Known rows, with every step that occurs:
tavor -> tusog -> venu -> fipu: [  8   8  -2  -9  20   9   1  -3  -1   1   2 -21  -3   0  -2  -3  12  -8
  14  -6   0  -1  -8   4  -6   3  -8   0  -4   4  10   3   4  -6  20  14
 -22   9   3   6  10  -1 -13   7  14  -5 -14   2  13   5  -5   0]
tavor -> tusog -> venu -> fuvog: [ 12   8  -3 -15  16   5  -4  10   2   1  12  -3   3  -1   0 -10   6   0
  20 -14 -14  -3   2  -4  -6   3 -10   0  -3   4   8   6   7  -5  16   9
 -20   5   1   9  13   2  -8   2  15  -2 -14   7  13   8  -4  -3]
venu -> fuvog: [  8   0  -5  -6   0   6  -4   4   2  -4  12   2  -3  -1  -6   0   2   2
  10  -4  -5  -4   4  -8   0   2 -10   1  -4   4   8   7   2  -2   7   1
  -7   4   6   3  15  -2  -6  -1   7   2  -9  15   2   5  -1  -6]
tusog -> venu -> fana -> bikav -> fuvog -> rirebi -> zivos: [ 14  -5  11  -1  16  11   2  12  -1  15  12 -87  -1   1  -2  -9  -9  -1
  13 -13   6   4  -6  -4 -13  26 -11  -1  -3   1  -2   3   2  -4  -3   8
  -3   0   4   4  25   2 -12   8  12  -1 -29  27   6  -5   8  -1]
rirebi -> fuvog -> bikav -> fipu: [ 13   6  -3   2  16   6  -2 -17  13   4 -16   9  -2  -1 -12  10   4  -4
  -3  -3  10  -1 -15  12   0   7  -2   0  -7   4   6   5   5  -3  20   1
  -6  14   9  -6   3  -2  -8   5   2   0 -10  12 -13   4   3 -12]
rirebi -> fuvog -> bikav -> tusog -> venu -> fana: [ 19   3   0   3  14   4  -5  -2   4   9 -18 -21  11   1 -15   3  -2  -2
  22 -14  28   4 -21  16  -6  23  -2  -2  -2  -1  -2   2  15  -5   6  17
 -17  15   9   4  18  -6  -2  15   5  -9 -17  14  -9  -1   2  -4]
fuvog -> bikav: [ 11   4  -3  -4   9   8  -1  -7   4   1  -5   0   2  -3 -12   6   2   1
  10  -5  17  -3  -6   7   2   3  -4   2  -6   7   7   5  -3  -6  10  10
  -7   9   9  -3   8  -2  -3   7   4   0  -7   9  -8   8   2  -8]
befa -> rirebi -> tavor -> tusog -> venu -> fuvog: [ 12   1  -8 -22  31   6   4  -8   0  -1  22  -9  -1   0  -8 -17  10  10
  33 -18 -14  -4   3   5 -14  -9 -12   1  -9   0  13   6   9  -7  19   9
 -13   9   4  12   4   5  -4   2  21   5 -23   2   6   9  -3   0]
fuvog -> rirebi -> zivos: [  9 -11   6  -1  15  10   1   0   4   9   6 -45   3   0   8  -5  -1   3
   3   0 -10   0 -18   0   5   1  -7   0   0   6   2   6  -7  -9  -1  -1
   8   3   5  -7  16   0 -11   7   6   3 -15  15  -4   0   4  -4]
befa -> rirebi -> tavor -> tusog -> venu: [ 10   0  -6 -19  33   7   8 -13  -2   3  13  -8   2  -1  -7 -15   8   8
  30 -16  -6  -1  -5  16 -10 -12  -9   1  -7   3  11   5   3  -8  18  13
  -7  12   5   7   0   6  -2   6  21   3 -23  -7   3  10  -2   1]
fana -> bikav: [  7  -3   8  -3   6   8   2   2  -7   4   3   1  -9  -2  -6  -1   2  -5
  -1  -5  11   0  -4  -8   1   6  -8   1  -7   4   5   5   2  -1   4   6
   0   8   6   1  13  -4  -5   5   9   0 -14  11  -4   4   3  -6]
rirebi -> tavor: [  6  -6  -7  -6  18   6   2  -9   0  -1  12  -4  -5  -3 -10   3   5   5
   1  -6   5  -1   0   7   0  -7 -10   2  -7   5   6   3  -1  -5  14   5
  -3   6   8   0   8   2  -3   5  10   3 -14   3   0   5   0  -1]
rirebi -> fuvog -> bikav -> tusog -> venu -> fipu: [ 10   4   9  -2  14   5  -8 -14   4   6 -11 -30   5   4 -15   8   8  -6
  25  -8  22   1 -31   7  -7  19  -2  -3  -5  -3   5   4   8  -3  16  11
 -18  15   8   4  19  -7 -11  16   4  -7 -12  18  -3  -2   1  -5]
tavor -> tusog -> venu: [ 10   8  -1 -12  21   8   2   7   0   3   1  -4   3  -2   0 -10   3  -3
  16 -13  -3   0  -3   4  -1  -1  -5   0  -1   5   6   4   3  -7  15  12
 -12   8   1   4   9   2  -8   6  14  -5 -14  -3   9   8  -5  -1]
tavor -> tusog -> venu -> fuvog -> bikav: [ 17  14  -4 -16  21   7  -6   3   7   4   5   0   6  -2 -12  -7   7   2
  22 -17   3  -3   2   2  -7   6  -9   2  -4   5   9   6   7  -7  18  12
 -26   9   2   7  10   2  -7   5  12  -2 -14   9   6   8  -2  -8]
bikav -> fuvog: [  5   2  -4  -3  -5   8   0  10   4  -4  10 -29 -10  -2  -6  -2  -9   1
  13  -7  -3  -3   7  -3   2   7  -8   0  -2   6   6   6  -9  -2   9  -1
   2  -1   7   0  14  -1  -9   0   8   1 -10  12   5   4   3  -4]
rirebi -> fuvog -> bikav: [ 12   0   2   1  10   3   0  -9   8   4 -10 -17   4  -3  -7   5  -2   1
   5  -3   8  -2 -11   8   1   1  -1   0  -4   4   4   7   2  -3  13   8
  -3  12  11  -5   8  -4  -2   8  -1  -2 -10   9 -16   4   3  -9]
befa -> rirebi -> fuvog -> bikav: [ 12  -4   3  -4   8   4   5 -16   4   4 -12 -20   1  -1  -9  -2  -5   5
  25  -4   3  -4 -16  12  -2  -4  -1   0  -6   1   8   9   2  -5   8  10
   4  14  14  -4   5  -5   0   7   2   2 -11   5 -22   6   4 -10]
fuvog -> rirebi -> tavor -> tusog -> venu -> fana: [ 14   4  -7  -9  39   7   8  -1   3   7  12 -32   2  -1  -4  -7   6   3
   7 -15   3   5  -1  15  -9  -6  -9   1  -4   4   0  -1   9 -11  15  19
 -15   6   1   8  10   6  -7   9  21  -2 -29  -2   7   2  -2   3]
befa -> rirebi -> tavor -> tusog -> venu -> fana: [ 16   1 -12 -13  35   5  13  -8  -2   2   7 -16   1  -3  -8 -12   6   6
  27 -17   6   0   2  22 -14  -4 -10   1  -8   1   8   2   9 -10  16  20
 -11  13   6   9   1   5   1   6  21  -1 -28  -7  -1   9  -2   2]
fuvog -> rirebi: [  5  -1   3  -2   8  10   3   1   4   3   7 -23  -1   0   1  -1  -3   0
   7  -2  -6   0  -9  -2   6  -6  -6   0  -2   7   3   5  -4  -8   1   3
   3   4   4  -2  16  -2 -10   6  10   1 -10   8   0   3   1  -5]
fana -> bikav -> fuvog -> rirebi -> tavor: [  4  -7   7  -7  13   8   6  -1   0   5  23 -40 -18   0 -10  -6  -1   4
  -1 -13   1   2   6  -7  -7  -1 -12   1  -8   3   2   4  -5  -1  10   0
   3  -1   4   3  16   2 -12   6  13   7 -26  20   4  -3   9  -1]
tavor -> tusog: [ 12   3  -3  -8  10   6   7   7   1  -1   2  11  -8  -3   3  -8   6  -4
  -2  -8  -7  -1   0   4   5  -6  -5   2  -2   8   6   5  -1  -8  14   8
  -3   8   4  -1   5  -1  -5   3  10  -2 -14  -2   2   7   0  -2]
bikav -> tusog -> venu: [  7   4   2  -8   8  10  -9   4  -3   5  -1  -7   4   2  -9  -3   2  -2
  30 -14  12   1 -18   2   0  14  -5  -2   0   3   4   4   2  -5   3   7
  -8   8   0   5  19  -2  -7  10  11  -5  -9  11   7   4  -2  -1]
tusog -> venu: [ 4  5  0 -7 13 10 -7  1 -1  2  2 -7  7 -2 -6  1 -2 -1 27 -9  6 -1 -6  1
 -2  5 -7 -1 -2  5  6  5  3 -4  7  8 -9  7  4  2 15  1 -9  7 11 -4 -9  3
  7  8 -4 -2]

Rows:
[  6   1  17 -11   9  10  -9   7  -5  10  13 -19  -5   8  -9 -10   2  -2
  20 -17   2   3 -17 -17  -8  18 -11  -3  -4   0   0   6  10  -3  -2   4
 -10   4  -3  11  30  -4 -12  11  16   1 -19  29   8  -4   3  -4] | fana -> bikav -> tusog -> venu -> fuvog -> rirebi
[  7  -3  13 -14  22   8  -5  -4  -4  11  22 -19  -5   7 -16  -8   9   4
  17 -20   4   5 -13 -13 -13  11 -13  -2  -7  -2   2   3  13  -3   5   4
 -14   4  -2  13  27   0 -10  12  18   4 -25  27   9  -5   4   0] | fana -> bikav -> tusog -> venu -> fuvog -> rirebi -> tavor
[  4   0   2  -3   0  10   2  10   6  -1  15 -52  -9   1   0  -4 -10   1
  14  -8 -10   0   2  -5   3   0  -8  -1   1   7   1   6 -10  -5   6  -1
   5  -4   5  -1  17   0 -16   3  10   4 -13  15   5   0   4  -3] | bikav -> fuvog -> rirebi
[ 14   9   6  -7  18  10   8  19  -2  11   9 -53  -9  -1  -3 -14  -5  -5
  10 -19   2   6   6  -2 -11  14  -9  -1  -2   3  -2   2   5  -6   9  14
 -13   3   1  10  16   2 -13   8  20  -4 -31  14   9  -2   5   0] | tavor -> tusog -> venu -> fana -> bikav -> fuvog -> rirebi
[  7   1  13  -9   9  10  -7   5  -8  10   0  -6  -4   3 -12  -6   4  -6
  20 -16  20   3 -18  -6  -5  21  -6  -1  -5   1   4   3   7  -2   1   9
  -9   9   0   8  20  -4  -7  12  13  -4 -16  16   4   1   1  -2] | fana -> bikav -> tusog -> venu
[  5   5   3 -10  13  11 -10   5   4   4  17 -25   9   2  -4  -4  -2   2
  28 -10 -12  -1  -5 -11  -4   2 -10  -2  -2   4   3   7   5  -7   6   5
 -12   2   0   7  23   2 -14   6  14   2 -11  17  10   2  -3  -4] | tusog -> venu -> fuvog -> rirebi
[  6   5  -2 -13  29   9   3  -6   5   0  24 -59 -11   2  -6  -7  10   1
  15 -14 -11   1   1   3 -13  -3 -11   0  -5   3   6   2  -1  -6  27   8
 -17   0   1   9  14   5 -20   7  19   2 -26   9  21  -2   0   5] | bikav -> fuvog -> rirebi -> tavor -> tusog -> venu -> fipu
[ 11   7   2  -8  12   9  -8  -4   3   6  -7  -6   8   2 -19   0   3  -1
  33 -16  27   1 -22   9  -3  19  -4  -1  -5   3   5   4   1  -7   5  11
 -15  11   3   4  16  -2  -5  13   8  -4  -9  14   0   5  -1  -5] | fuvog -> bikav -> tusog -> venu
[ 12  11  -8  -3  17  11  -4 -17   9   2 -10  20  -5  -2 -17   9   7  -3
   4  -5  22  -3  -9   9   0  10  -5   2 -10   7   9   4  -2  -6  15   3
  -9  12   6  -4   2   1  -9   4   5   2  -8  11  -7   7   1 -11] | fuvog -> bikav -> fipu
[ 12   4  -8 -18  31   4  -1  -1   3   1  22   5   1  -2  -7 -10  13   5
  14 -17  -9  -1   7   2 -10  -5 -13   1  -5   3   8   5  10  -5  23   7
 -20   5   1  10  10   5  -6   2  18   2 -21   4  14   6  -3   0] | rirebi -> tavor -> tusog -> venu -> fuvog
[  6   5   8 -10   9  10 -10   7   3   5  14 -19   3   6  -6  -7   0   1
  31 -15  -8   2 -16  -8  -4  11  -9  -3  -1   2   0   6   5  -7  -1   3
 -11   2  -3   9  29  -1 -13   8  14   0 -12  23  12  -1  -1  -2] | bikav -> tusog -> venu -> fuvog -> rirebi
[ 18   7   2  -6  23   7   7  11  -7   9  -3 -10  -4  -3  -5  -9   5  -7
   5 -14  16   3   2   3 -10  13  -8   2  -5   3   3   1  13  -5   9  20
 -18  11   3   9  10   0  -3   7  17  -7 -26   5   4   4   0  -1] | tavor -> tusog -> venu -> fana -> bikav
[ 15  -3   4   3   4   6   5   8  -7   7  -5   0 -14   2 -11  -2   2  -8
   1 -10  28   4 -11   1  -4  24  -7   1  -6   1  -1   0   7  -3  -3  13
  -5  10   5   5  17  -9   1   8  11  -3 -21  17  -8  -2   7  -2] | venu -> fana -> bikav -> tusog
[ 14   5  -1  -6   1   5  -8  -1   6   2   3  10  -2   2 -18   0   5   2
  18 -12  15  -2 -10  -4   0  16  -7   1  -4   3   7   6   1  -5   6   5
 -12   8   5   4  16  -5  -3   5   5   1 -10  22  -5   3   3  -8] | venu -> fuvog -> bikav -> tusog
[ 10   9   3 -13  21   8  -2  12   5   5  16 -19   3   2   3 -13   5   2
  20 -14 -23   0  -1  -6  -3  -4 -10  -1   0   5   3   7   6  -8  11   6
 -16   2  -2   8  17   3 -14   5  18   0 -16  10  15   3  -3  -3] | tavor -> tusog -> venu -> fuvog -> rirebi
[  6  -5  -3  -8  19   7  -1  -6   6   0  27 -17  -3   0  -7  -2   7   8
   5  -7 -11  -1   2  -6  -3 -10 -13   1  -6   4   4   5   3  -6  12  -1
  -6   1   3   4  18   2  -9   3  12   8 -18  14   3   1   1  -3] | venu -> fuvog -> rirebi -> tavor
[ 11   9  -3  -1  22  12  -3  -7  -2   8  -8   0  -5  -1 -14   3   5 -10
   4 -11  27   2  -4   3 -13  26 -10   1  -9   1   4   0  14  -1   9  11
 -16  12   4   7  11   2  -7   6  15  -5 -21  15   2   3   0  -5] | tusog -> venu -> fana -> bikav -> fipu
[ 17   7  -7 -19  33   5  -3  -7   7   3  15   0   7  -2 -17  -6  15   8
  15 -20   7  -1   2   6 -12  -1 -12   3  -8   3  10   5  10  -6  25  13
 -28  10   2   9   7   6  -4   7  14   1 -20   7   5   7  -1  -5] | rirebi -> tavor -> tusog -> venu -> fuvog -> bikav
[ 13   6  -5  -7   4   6  -5  -3   7   1   4   4   0  -2 -15   4   3   3
  14  -7   8  -5   0  -2  -2   7  -9   2  -6   5   9   7   2  -4  11   6
 -15   7   7   2  13  -3  -4   2   4   2  -8  16  -5   6   2 -11] | venu -> fuvog -> bikav
[ 16   0   4  -8  38   6  12  -2  -4  14  10 -31  -5  -1  -7 -10   9   0
  -1 -17  10   7   0   8 -13   1 -11   2  -7   2  -1  -1  11  -8  13  19
 -17  10   1  10  12   4  -6  12  22  -2 -35   6   4  -2   1   2] | fuvog -> rirebi -> tavor -> tusog -> venu -> fana -> bikav
[ 16   3  -5 -10  25   5   8   7  -4   6  15 -37 -13  -4 -13 -11   4   1
   7 -22  13   4  15   7 -18  13 -13   2  -6   1   4  -1   8  -2  20  16
 -19   5   4  12  10   4  -6   6  19  -2 -35   7  10   1   5   5] | rirebi -> tavor -> tusog -> venu -> fana -> bikav -> fuvog
[ 12   3   8  -2  11   5  -8  -4   4  10 -13 -18  10   3 -12   2   0  -1
  25 -15  18   2 -26   9  -3  16  -1  -3  -1   0   2   5   7  -4   9  10
 -12  13   6   1  17  -5  -7  15   4  -6 -10  14  -7   1   1  -6] | rirebi -> fuvog -> bikav -> tusog -> venu
[  8   8   2  -5  13  10  -9 -14   2   3  -8 -14   1   4 -22   7  11  -5
  32 -10  31  -1 -26   7  -8  21  -5  -1  -6   1   8   3   4  -5  10  12
 -21  12   5   6  19  -4 -11  13   8  -5  -9  17   2   2   0  -4] | fuvog -> bikav -> tusog -> venu -> fipu
[ 12   5  -4  -1   9   8  -4   7  -3   4  -5  -9   2   2 -13   1  -2  -5
  25 -14  23   3 -13   9  -4  22  -7  -2  -1   2  -1   0   9  -6  -1  15
 -12   9   3   7  19  -3  -4   9  13  -8 -15  10   3   2  -2   1] | bikav -> tusog -> venu -> fana
[ 13  -5   6  -3   8   4   4 -12   3   5 -12 -12  -1   3 -11  -5  -2   2
  28 -10   9  -2 -27  13  -1   7   0  -2  -5  -1   5   7   3  -6   4   8
   5  16  11  -2   9  -8   0  11   3   1 -12  12 -23   3   6  -8] | befa -> rirebi -> fuvog -> bikav -> tusog
[  8  -2   3  -6  21  10   4   1  -1   8  19 -62  -7   0 -15  -4  -5   4
  14 -19  15   5   7   1 -18  12 -13   0  -6   1  -2   0   6  -2   9  11
  -9   0   3  10  20   4 -10   9  19   0 -32  19   8  -4   6   2] | tusog -> venu -> fana -> bikav -> fuvog -> rirebi -> tavor
[ 16  -2  -1  -4  25   6  17   7   1   6  20 -47 -22  -1  -6 -12   2   2
 -12 -17   0   6  14   4 -11   1 -11   2  -6   4  -1   0   2  -5  14  10
  -7   3   4   7   9   2  -7   5  19   3 -37  12   3  -4  10   2] | venu -> fana -> bikav -> fuvog -> rirebi -> tavor -> tusog
[ 11  10  -2 -10  12   8 -12  -4   5   2   6 -12  12  -1 -17   3   2   4
  31 -12  13  -4  -2  -2  -9  11 -10   1  -6   3   9   6   8  -4  10  10
 -22   7   5   6  15   1  -7   6   8   0  -8  16   2   7  -1 -10] | tusog -> venu -> fuvog -> bikav
[ 11  -7  20  -9  17  11  -9   5  -2  16  14 -40   1   7  -1 -13   5  -1
  20 -14  -2   3 -27 -17  -9  25 -10  -3  -5  -1   1   6   7  -5  -6   0
  -7   4  -2   7  29  -3 -13  12  12   3 -23  36   7  -6   7  -4] | fana -> bikav -> tusog -> venu -> fuvog -> rirebi -> zivos
